Known rows, with every step that occurs
ruze, zugi, getized, miro, balazin: 13; 17; -10; -11; -4; 41; 28; 1; 1; 34; 29; -13; 44; -15; -3; -8; -23; 38; 68; 3; -25; 8; -72; 35; -26
balazin, zugi, puru, miro: -8; 7; 9; -23; 25; -32; 17; 10; -45; 12; 9; -6; 30; 21; -26; 21; -41; 3; -37; 24; -29; -50; -14; 17; 8
puru, zugi, lupek, miro, getized: -1; 8; -8; 9; 15; -41; 14; -15; 3; -19; 1; -5; -29; 7; -17; -5; 31; 8; -2; -30; 13; -20; -7; 18; -23
lupek, zugi, puru, miro: 5; 1; -14; -32; 20; -38; 58; 6; -58; 14; -1; 31; 30; -5; -20; -7; -25; 25; -66; 8; -26; -13; 25; 5; 26
puru, miro, ruze, zugi: 0; 63; -7; -10; 6; -17; 7; 2; -28; -23; 39; 41; 8; 25; 0; 23; -38; -20; 19; 29; 0; -23; 12; 24; -10
balazin, zugi, ruze, miro, getized: -5; 25; 6; 5; 13; 9; -11; 14; -16; -3; 17; -31; -30; 18; -2; 22; 32; 14; 40; -1; 31; -48; -18; 41; 32
puru, zugi: -12; 21; 20; 48; 2; -51; 57; 2; -22; 14; 8; 7; -11; 24; -2; 1; -18; 14; -8; -10; 25; -29; -19; 6; -29
puru, zugi, lupek, miro, balazin: 32; 1; -8; -1; -8; -32; 28; -33; -1; -7; 37; -1; 26; 28; -28; 30; -1; 55; -5; -39; -32; -1; -42; 11; -42
miro, ruze, zugi: 4; 59; -2; 18; -1; -16; -9; 1; 3; -33; 37; 40; 14; 22; 4; 25; -25; -17; 40; 14; 16; -15; -5; 27; -15
getized, zugi, puru, miro, ruze: 9; 54; -9; -4; 39; -40; 14; 3; -43; -26; 12; 15; 41; 7; -11; 26; -51; 32; -34; 0; -54; -18; 33; 32; 0
ruze, miro, balazin, zugi: 13; 21; 13; -1; -15; 29; -9; -19; -11; 12; 66; -38; 9; 52; -13; 39; -32; 14; 49; -3; -7; -43; -85; 54; 12
puru, miro: -7; 9; -8; -25; 6; -19; 45; -10; -40; 3; 21; -3; -8; 23; -18; -11; -32; 14; -28; 12; -30; -45; 4; 18; 19
balazin, zugi, getized, miro, ruze: 22; 71; 14; 9; 19; 25; 14; -7; 34; -32; 22; 0; 48; -2; -10; -8; -34; 5; 54; -26; -31; -31; -42; 70; -11
puru, zugi, ruze: 7; 17; 35; 40; 9; -50; 48; 35; 2; -4; -15; 6; 12; 8; -13; 30; 20; 53; -13; -18; 27; -29; 5; -3; -26
getized, miro, ruze: 23; 61; 1; 11; 3; -4; 31; -2; 28; -29; 35; 20; 37; 12; 1; -16; -29; 23; 21; -12; -33; -30; -11; 54; -15
puru, zugi, ruze, miro: -3; 40; 12; 31; 10; -30; 42; -5; -43; 0; 15; 14; -3; 31; -18; 25; 33; 48; 4; 4; 24; -23; -5; 12; 16
zugi, ruze: 14; 2; 15; 17; 3; -25; 19; 27; 23; -21; -6; -4; 25; 1; -22; 24; 25; 54; -1; -21; 0; -32; 0; 13; 8
puru, miro, ruze, zugi, getized: -4; 59; -5; -5; 31; 2; 4; -15; -31; -27; 10; 21; 26; -14; -14; 14; -29; -13; 51; -4; -10; -6; -13; 32; 3
balazin, zugi, lupek, miro, ruze: 37; 54; 5; 1; 10; -28; -17; -43; 39; -80; 39; 19; 36; 35; -39; 31; -7; 7; 3; -47; -34; -31; -16; 50; -14
getized, miro, ruze, zugi: 6; 63; -6; 7; -2; 5; 11; 9; 13; -17; 35; 43; 23; 14; 4; -4; -23; -12; 48; 30; 11; -9; -14; 36; -26
puru, miro, ruze, zugi, lupek: -4; 20; -29; -14; 30; -12; 3; -31; -12; -50; 24; 19; -12; -1; -30; 48; -14; -15; -7; 17; 1; -32; -3; 11; -14
miro, getized, zugi: -19; -4; -20; 20; 18; 15; 0; 13; -9; 7; -9; -48; -42; -19; -5; -26; -11; 28; 26; -3; 0; -2; -5; 36; 16
getized, miro, balazin, zugi: 20; 6; 21; -9; -18; 44; 12; 7; 31; 24; 48; -42; 25; 29; -8; 8; -43; 16; 48; 0; -15; -42; -89; 56; -20
miro, ruze: 20; 55; 3; 23; 4; -32; 4; -12; 15; -47; 38; 17; 27; 24; -1; 22; -30; 17; 10; -32; -26; -39; 1; 44; 2

Rows
-4; 0; -1; -6; 30; 4; 18; 42; -13; 0; -28; -37; -19; -25; -20; 6; 14; 61; -3; 1; -6; -12; 31; 18; 14
puru, miro, getized, zugi, ruze
-14; 23; -7; 15; 17; 8; -3; -11; -10; -10; -1; 5; 18; -23; -19; -1; -6; -10; 68; -6; 12; 4; -44; 23; 10
ruze, zugi, getized
20; 0; -1; -9; -1; -17; -8; -47; 38; -50; 21; -2; 13; 33; -62; 4; 16; 5; 1; -31; -19; -24; -45; 33; -5
balazin, zugi, lupek, miro
-13; -14; -6; 33; 25; -38; 43; -30; -5; -19; -1; -8; -28; -3; -30; 31; 3; 11; -30; -16; 20; -35; -27; -2; -31
puru, zugi, lupek
-17; 23; -19; 9; 7; -4; 4; -12; -37; 5; 27; -19; -42; 17; 7; -7; 16; 7; 32; 1; 17; -34; -16; 38; 39
ruze, miro, getized
31; 47; -16; 8; 16; -28; -6; -43; 24; -76; 23; 19; 28; 15; -40; 13; -4; 33; -5; -44; -49; 1; 8; 43; -9
getized, zugi, lupek, miro, ruze
22; 3; -8; -7; -19; 23; 42; 1; 11; 33; 44; -19; 33; 10; 1; -11; -26; 57; 28; -3; -37; -15; -58; 35; -22
getized, miro, balazin
4; 45; -5; 19; 21; -37; -1; 24; -7; -4; 8; 48; 69; -1; -1; 23; -17; 6; 11; 29; -4; -1; -7; 17; -30
getized, miro, ruze, zugi, puru
8; 5; -14; -29; 6; -21; 19; 11; -59; 37; 34; 1; 44; 14; -3; 45; -44; 39; -11; 25; -36; -13; -21; 3; -20
ruze, zugi, puru, miro, balazin
9; 18; -6; -1; -5; -31; -1; -1; 11; -12; 14; -3; -10; 19; -6; -30; 22; 11; 20; -28; -5; -19; -5; 34; 7
lupek, miro, getized
-14; 28; 15; 41; 25; -25; 42; -12; -25; 3; -14; -7; 10; -15; -15; -2; -12; 14; 29; -36; 8; -11; -39; 18; -11
puru, zugi, getized
31; 66; -3; 1; 16; 18; 47; -10; 23; -32; 15; 31; 48; -24; -6; -31; -24; 23; 29; -38; -30; -4; -10; 59; 3
lupek, zugi, getized, miro, ruze
-8; 3; -11; -19; 25; -50; 32; 6; -57; 12; 2; 10; 32; 11; -21; 10; -30; 26; -51; 19; -39; -35; 11; 6; 10
zugi, puru, miro
13; -1; 16; 6; 9; -6; -2; 24; 6; 29; 18; -19; 71; 11; -12; 32; -33; 30; 10; 6; -23; -27; -67; 33; -25
getized, miro, balazin, zugi, puru
-5; 0; -17; -28; 27; -29; 34; 25; -50; 21; -6; 1; -10; -18; 6; -8; -10; 8; -37; 2; -1; -26; 26; 15; 22
lupek, zugi, puru, miro, getized
-2; 0; 19; 22; 17; -35; -17; 16; 2; 3; 3; -10; 51; 16; -20; 38; -21; 4; -3; 0; -5; -38; -46; 25; -1
balazin, zugi, puru
16; 2; 22; 0; -17; 22; -9; -1; 18; 11; 51; -45; 18; 37; -10; 38; -44; 12; 40; -16; -10; -48; -81; 47; -9
miro, balazin, zugi
10; -24; -7; -13; 9; 38; 7; -26; 35; -11; 34; -47; 3; 2; -35; 36; -17; 15; 18; -9; -13; -46; -83; 36; -22
getized, miro, balazin, zugi, lupek
25; 5; 32; -22; 2; 11; 10; 34; 8; 2; 21; -33; 29; 21; -23; 58; -11; 48; 9; -8; -12; -49; -30; 27; -7
puru, miro, balazin, zugi, ruze
-16; 13; -13; -22; 23; -42; 22; 14; -64; 19; 6; 27; 27; 10; -16; 18; -29; 3; -30; 46; -14; -21; 10; -3; 1
ruze, zugi, puru, miro
0; 21; -26; 1; 23; 7; 5; -25; 22; -43; 21; 20; 0; -11; -26; 26; -2; -9; 17; 15; 8; -21; -24; 20; -28
getized, miro, ruze, zugi, lupek
31; 5; 34; -4; -6; 27; 13; 38; 42; 6; 18; -32; 40; 12; -19; 36; 0; 53; 33; -11; -4; -39; -51; 37; -19
getized, miro, balazin, zugi, ruze
-11; 8; -6; 23; 15; -48; -11; 21; -21; 8; -2; 32; 46; 2; -10; 29; -6; 3; 2; 30; 12; -1; -16; -1; -12
ruze, zugi, puru
-10; 32; 4; 24; 19; -23; 20; 17; -40; 8; 5; -12; -37; 12; 7; 17; 37; 29; 20; 0; 39; -32; 2; 20; 15
puru, zugi, ruze, miro, getized
